Each row comes from the steps of one path. Every step used is in the known rows, and no mark comes twice. Write the path behind each row, first mark first.
In the rows, zero is written as 128.
Known rows:
tikis, kegu, zanef, laleve: [132 155 133 143  96 121 107 122 134 127 108 172  76 154 132 129  87 181
 149  83 110]
zabo, laleve, tekom, gusuzag, kegu, tikis: [137 100 109 197  83 124 107 138 117 101 105 155 111 156  84 135  94 172
 142 126 150]
tikis, kegu: [124 151 124 164 138  85  94 143 111 133 119 140 111 136 115 144 128 173
 122 136 113]
zanef, laleve, tekom, tikis: [126 130 142 183  73 138 113 131 121 108 125 218  72 182  78 153  95 167
 154 128 140]
tekom, gusuzag, fisod: [135  76 128 137 159 105  96 137 120 130 130 129 111 156  84 165 120 156
  95 162 174]
laleve, tekom, tikis, kegu: [123 144 127 194 107 102  99 147  99 102 117 183  85 179  85 140 110 177
 130 151 118]
zanef, laleve: [135 137 143 146 100 123 104 120 133 139 126 176  93 130 107 158 114 158
 148 108 136]
laleve, tekom: [120 132 125 157 124 110 104 138 115 112 143 179 116 157  94 136 122 148
 144 142 127]
gusuzag, kegu, tikis, tekom, laleve: [163 158 117 189  63 109  94 135 144 105 109 152  64 152  96 136  84 189
 154 117 144]
govef, kegu, zanef: [115 133 104 129 134  96 109 148 132 135  91 137 110 178 178 111  59 176
 149  97 103]
gusuzag, tekom, tikis, kegu, zanef, laleve: [134 152 134 179  66 129 114 139 146 121  90 193  68 192 115 123  85 182
 149 102 104]
laleve, tekom, gusuzag, fisod: [126  77 128 148 149 113  97 138 107 109 141 154 104 174  64 156 125 149
 104 170 165]
zabo, laleve, tekom, gusuzag: [112  88 124 152  85 118  97 139 128  90 144 187 105 165  70 143 112 147
 129 137 165]
zanef, kegu, tikis: [138 148 122 191  95 123 120 131 101 132 103 127 106 141 123 159  98 164
 144 123 128]
zabo, laleve: [133 124 150 141 111 106 104 140 149 117 117 159 114 136 106 137 113 163
 149 126 128]
govef, kegu, tikis: [124 140 109 177 116 107 105 131 130 152  89 131 109 140 142 139  68 177
 153 119 113]
kegu, tikis, tekom, gusuzag, fisod: [147  98 125 163 117 111 108 117 138 116 127 142  93 166  67 163 101 174
 110 157 182]
zanef, kegu, tikis, tekom, laleve: [153 168 130 184  39 120 102 130 130  99 116 155  48 157  91 151  80 180
 156 122 144]
laleve, tekom, tikis, kegu, zanef: [120 142 119 170 103 110 114 141 123 100 106 181  86 208 120 113  74 190
 143 115 116]
zabo, laleve, tekom: [122 128 144 153 101 119 105 141 132  95 133 190 109 156  86 129 116 153
 158 137 119]

Write each row's path:
[157 159 103 193  99  94 116 131 125 121 109 145 105 151 111 141  97 185
 147 125 129]
gusuzag, kegu, tikis, tekom
[140 134 135 169  82 115  89 154 164 119 117 164  86 156  95 130 119 155
 139 146 128]
gusuzag, tekom, laleve
[146 173 116 189  72 108 123 132 110 113 116 147  89 157 111 157  94 172
 150 129 130]
zanef, kegu, tikis, tekom
[123 143 119 133 101 119 108 131 130 138  94 168  78 166 159 124  60 173
 164  78 104]
govef, kegu, zanef, laleve
[129 101  97 178 104 115  98 149  82 106 131 175  97 163  90 151 124 151
 122 124 149]
zanef, laleve, tekom, gusuzag, kegu
[123 122 130 180 100 119 113 141 117 108 127 191  97 191  85 143  97 168
 144 148 142]
laleve, tekom, tikis
[126  90  87 176 127 101  97 161  83 104 130 152 122 168  98 145 126 152
 109 140 148]
laleve, tekom, gusuzag, kegu
[134 116 101 171  68 111 109 113 147 118 134 161  97 161  81 160  89 170
 124 132 189]
kegu, tikis, tekom, gusuzag
[134 129 122 183  82 133 121 145 109 100 103 202  74 209 106 126  75 179
 159 101 124]
gusuzag, kegu, zanef, laleve, tekom, tikis
[137 104 106 145  97 125 110 134 120 123 110 162  89 168 131 137  84 171
 136  78 147]
tekom, gusuzag, kegu, zanef, laleve
[135 136 134 128  96 133 117 115 151 134 116 179  85 157 133 133  82 169
 162  78 130]
kegu, zanef, laleve
[120 155 132 155  88 128 108 125 119 103 125 205  73 174 111 120  95 170
 163  97 103]
tikis, kegu, zanef, laleve, tekom
[127 148 129 207 100  96 102 163 125 121  99 163 100 178  97 137 122 177
 117 160 108]
gusuzag, tekom, tikis, kegu
[125 143 128 185 117  93 100 148 113 124 105 158  93 166 101 148 107 189
 120 141 129]
tekom, tikis, kegu
[115  97 115 140  74 140 108 117 129 103 142 202  81 183  93 142  86 152
 139 101 167]
kegu, zanef, laleve, tekom, gusuzag
[133 103  91 201 101 118 106 137 103 117 115 146 118 157  96 145  96 165
 130 132 154]
laleve, tekom, gusuzag, kegu, tikis
[138 103  93 191 111 111 105 134 114 132 105 124 123 145 110 150  95 173
 123 121 161]
tekom, gusuzag, kegu, tikis
[123 151 136 197  80 119  98 137 100 103 115 206  62 174  75 149 105 178
 141 132 119]
zanef, laleve, tekom, tikis, kegu
[115 136 123 171  73 133 113 141 119 107  93 209  60 211 120 125  49 177
 169 103 113]
govef, kegu, zanef, laleve, tekom, tikis
[124 130 137 166  67 145 121 126 135 104 113 219  68 203  97 132  69 175
 164 103 136]
kegu, zanef, laleve, tekom, tikis
